Each row was made from one small tree. The marks that hang from a mark follow it in brackets, in the order of their numbers. Every link used is in the known rows. Write each row's tree.
Known rows:
k25(k650(k636(k300 k558) k902)): [-.06,-.06,.23,.06,.08,.52,-.14,-.02,-.08,.05,.03,.00,.09,-.08,-.12,.12,.08,-.04,-.13,.05,-.09]
k25(k650(k636 k902(k895))): [.09,-.07,.11,.01,-.02,.46,-.11,-.07,-.13,.13,.11,.16,.07,.07,.00,.04,-.13,.01,-.20,.06,.00]
k650(k636): [.03,-.04,.00,.00,.03,.21,-.06,-.05,-.03,.05,.04,.08,.00,.07,.02,.05,-.06,.06,-.12,.02,-.06]
k650(k25 k902(k895)): [-.11,-.11,.19,-.02,-.12,.05,.00,-.04,-.08,.18,-.05,.08,.10,.11,.01,-.03,-.19,-.03,-.24,.08,.03]
k636(k300): [-.12,-.08,.12,-.04,.03,.10,-.06,-.02,-.02,-.10,-.10,-.12,.11,-.05,-.02,.04,.03,.03,-.02,-.04,-.12]
k895(k902(k650)): [.03,-.15,.01,-.01,-.08,.20,-.06,-.03,-.04,.11,-.11,.04,.12,.03,-.16,-.01,-.06,.06,-.15,-.09,-.07]
k25(k650(k636 k902)): [.10,-.03,.06,.03,-.04,.41,-.09,-.02,-.08,.10,.02,.12,.02,.05,-.05,.10,-.15,.04,-.17,.05,.00]
k300(k636(k558) k919): [.08,-.09,.17,.15,.24,.35,.13,-.01,.08,-.07,.12,-.05,.00,-.01,-.10,.09,.11,-.02,-.13,.11,-.13]
k25(k650(k636(k300(k919) k558))): [-.13,-.08,.10,.09,.17,.51,-.08,.03,.00,-.09,.09,-.08,.04,-.15,-.11,.15,.21,-.07,-.08,.06,-.18]
k902(k650(k25 k636(k558)) k895): [-.18,-.19,.08,.00,-.06,.46,-.11,-.02,-.06,.22,.06,.14,.14,.06,-.01,-.01,-.03,-.13,-.21,.05,-.06]
k902(k650(k25) k895): [-.15,-.20,.03,-.07,-.16,.22,-.05,.01,-.05,.13,-.09,.03,.17,.07,.02,-.05,-.16,-.09,-.15,-.02,-.04]
k300(k636 k919): [.15,-.07,.06,.09,.14,.24,.13,.02,.05,-.09,.07,-.01,.03,.01,-.03,.11,.00,.01,-.09,.11,-.10]
k636(k300(k919) k558): [-.23,-.09,.19,.10,.17,.21,.02,.02,.04,-.11,.00,-.15,.07,-.12,-.09,.08,.22,-.05,-.07,.02,-.21]
k650(k25 k636): [-.07,-.06,-.03,-.02,-.05,.13,-.04,.02,-.04,.09,-.03,.10,.02,.10,.02,.06,-.10,-.01,-.17,.09,-.01]
k650(k25 k902): [-.12,-.07,.13,.02,-.11,.02,.03,.02,-.03,.14,-.14,.04,.04,.10,-.02,.03,-.20,-.01,-.19,.07,.02]
k650(k636(k558) k902): [-.02,-.03,.19,.08,.08,.33,-.05,-.06,-.05,.18,.07,.13,.00,.06,-.07,.05,-.01,.01,-.21,.07,-.05]
k902(k650): [-.06,-.13,.00,-.02,-.06,.28,-.05,-.01,-.01,.03,-.11,-.01,.10,.04,-.03,.00,-.12,.00,-.06,-.11,-.09]
k919(k300(k636(k558))): [.01,-.14,.22,.04,.24,.32,.03,-.06,.05,-.11,.13,-.11,.06,.00,-.18,.10,.03,-.04,-.14,.08,-.11]
k902(k650(k636(k300)) k895): [-.08,-.17,.04,-.10,-.08,.42,-.18,-.05,-.09,.09,-.01,.09,.26,-.04,.05,.00,.03,-.05,-.09,.00,-.10]
k558(k636(k300)): [.03,-.09,.11,-.06,.09,.06,-.04,.01,.00,-.06,-.11,-.24,.13,-.06,.05,.07,-.03,.01,.00,-.01,-.16]
k902(k650(k25 k636(k300 k558)) k895): [-.26,-.21,.15,-.05,-.04,.45,-.16,.01,-.07,.16,-.01,.07,.25,-.05,-.02,.02,.09,-.16,-.15,.05,-.10]
k25(k650): [.01,-.08,.03,.01,.03,.30,-.05,-.02,-.04,-.09,-.01,-.10,-.01,.02,-.07,.06,-.11,.05,-.06,-.08,-.07]

Write each row's tree:
[-.16,-.06,.13,-.05,-.11,.14,-.08,.02,-.07,.14,-.10,.12,.16,.01,.02,.10,-.05,-.04,-.19,.15,-.01] -> k650(k25 k636(k300) k902)
[-.24,-.18,.00,-.05,-.12,.33,-.07,.07,-.04,.10,-.04,.11,.27,-.06,.04,.05,.07,-.16,-.18,.13,-.11] -> k902(k650(k25 k636(k300(k919))) k895)
[.04,-.09,.23,.07,.07,.58,-.11,-.10,-.11,.16,.18,.12,.04,.03,-.06,.04,-.03,-.03,-.21,.06,-.04] -> k25(k650(k636(k558) k902(k895)))
[-.01,-.09,.05,.00,.14,.07,.05,.05,.05,-.09,-.07,-.24,.12,-.11,.05,.11,.04,-.04,-.01,.06,-.21] -> k558(k636(k300(k919)))
[-.18,-.19,.04,-.12,-.16,.34,-.15,.02,-.09,.13,-.08,.10,.28,-.02,.05,.01,-.02,-.12,-.14,.06,-.05] -> k902(k650(k25 k636(k300)) k895)
[.05,-.13,.07,.05,.02,.41,-.12,-.06,-.04,.20,.02,.14,.08,.02,-.19,.02,.08,.02,-.22,-.02,-.09] -> k895(k902(k650(k636(k558))))
[-.16,-.15,.03,.01,-.03,.43,-.08,.04,-.02,.18,-.04,.10,.09,.04,-.06,.05,-.03,-.09,-.18,.03,-.06] -> k902(k650(k25 k636(k558)))
[-.27,-.09,.10,.06,.09,.24,-.01,.07,.02,.01,.00,-.02,.08,-.07,-.06,.12,.19,-.12,-.18,.17,-.14] -> k650(k25 k636(k300(k919) k558))
[-.12,-.10,.23,.04,-.01,.28,-.06,-.05,-.09,.26,.07,.19,.07,.09,-.01,.01,-.05,-.07,-.29,.16,.01] -> k650(k25 k636(k558) k902(k895))
[-.06,-.09,.15,.03,.00,.46,-.08,-.01,-.09,.03,.08,.10,.17,-.09,-.01,.10,.07,-.06,-.17,.15,-.09] -> k25(k650(k636(k300(k919)) k902(k895)))
[-.25,-.16,.09,-.02,-.03,.43,-.13,.05,-.02,.11,-.08,.02,.19,-.05,-.06,.07,.07,-.13,-.12,.04,-.11] -> k902(k650(k25 k636(k300 k558)))
[-.06,-.16,.11,.01,.02,.53,-.13,-.08,-.05,.17,.12,.12,.13,.02,-.02,-.02,.02,-.07,-.15,-.02,-.10] -> k902(k650(k636(k558)) k895)
[-.21,-.08,.01,.00,-.01,.13,-.01,.09,-.01,.00,-.06,.03,.12,-.04,.01,.13,.10,-.09,-.15,.17,-.10] -> k650(k25 k636(k300(k919)))
[-.02,-.07,.25,.06,.07,.37,-.07,-.12,-.09,.22,.14,.18,.05,.07,-.01,-.01,.01,-.01,-.23,.09,-.04] -> k650(k636(k558) k902(k895))
[-.10,-.13,-.08,-.05,-.15,.31,-.08,.05,-.03,.15,-.09,.14,.12,.08,.02,.05,-.15,-.06,-.16,.04,-.03] -> k902(k650(k25 k636))
[-.12,-.06,.19,.13,.12,.53,-.05,.02,-.03,.03,.06,.00,.07,-.13,-.12,.16,.16,-.08,-.16,.12,-.14] -> k25(k650(k636(k300(k919) k558) k902))
[.03,-.07,.07,.07,.13,.53,-.12,-.03,-.05,.01,.13,-.01,-.04,.00,-.11,.10,.03,.00,-.12,.00,-.09] -> k25(k650(k636(k558)))
[-.21,-.11,.28,-.01,-.01,.28,-.11,-.04,-.10,.20,.03,.13,.16,.00,-.01,.03,.06,-.11,-.24,.17,-.04] -> k650(k25 k636(k300 k558) k902(k895))
[-.17,-.08,.04,-.07,-.03,.13,-.10,.04,-.05,.02,-.08,.04,.13,.00,.02,.09,.01,-.04,-.12,.10,-.05] -> k650(k25 k636(k300))
[-.20,-.05,.09,.03,-.06,.13,.00,.08,-.03,.09,-.10,.11,.14,-.03,-.01,.12,.02,-.07,-.24,.23,-.06] -> k650(k25 k636(k300(k919)) k902)
[-.04,-.08,.12,-.03,-.12,.17,-.06,-.04,-.11,.26,.02,.22,.10,.12,.05,.01,-.16,-.04,-.28,.17,.04] -> k650(k25 k636 k902(k895))
[.03,-.10,.18,.02,-.03,.34,-.07,-.07,-.11,.08,.03,.03,.07,.04,-.04,.01,-.16,.01,-.15,-.01,-.02] -> k25(k650(k902(k895)))
[-.08,-.18,-.01,-.03,-.16,.12,-.05,.02,-.04,.16,-.16,.06,.12,.05,-.17,.01,-.11,-.01,-.20,-.03,-.02] -> k895(k902(k650(k25)))
[-.12,-.06,.17,.06,.00,.24,-.03,.01,-.04,.22,.00,.13,.02,.08,-.06,.07,-.07,-.05,-.26,.14,.00] -> k650(k25 k636(k558) k902)
[-.05,-.11,.27,.03,.07,.56,-.17,-.07,-.12,.09,.12,.05,.14,-.07,-.07,.06,.09,-.06,-.18,.06,-.07] -> k25(k650(k636(k300 k558) k902(k895)))
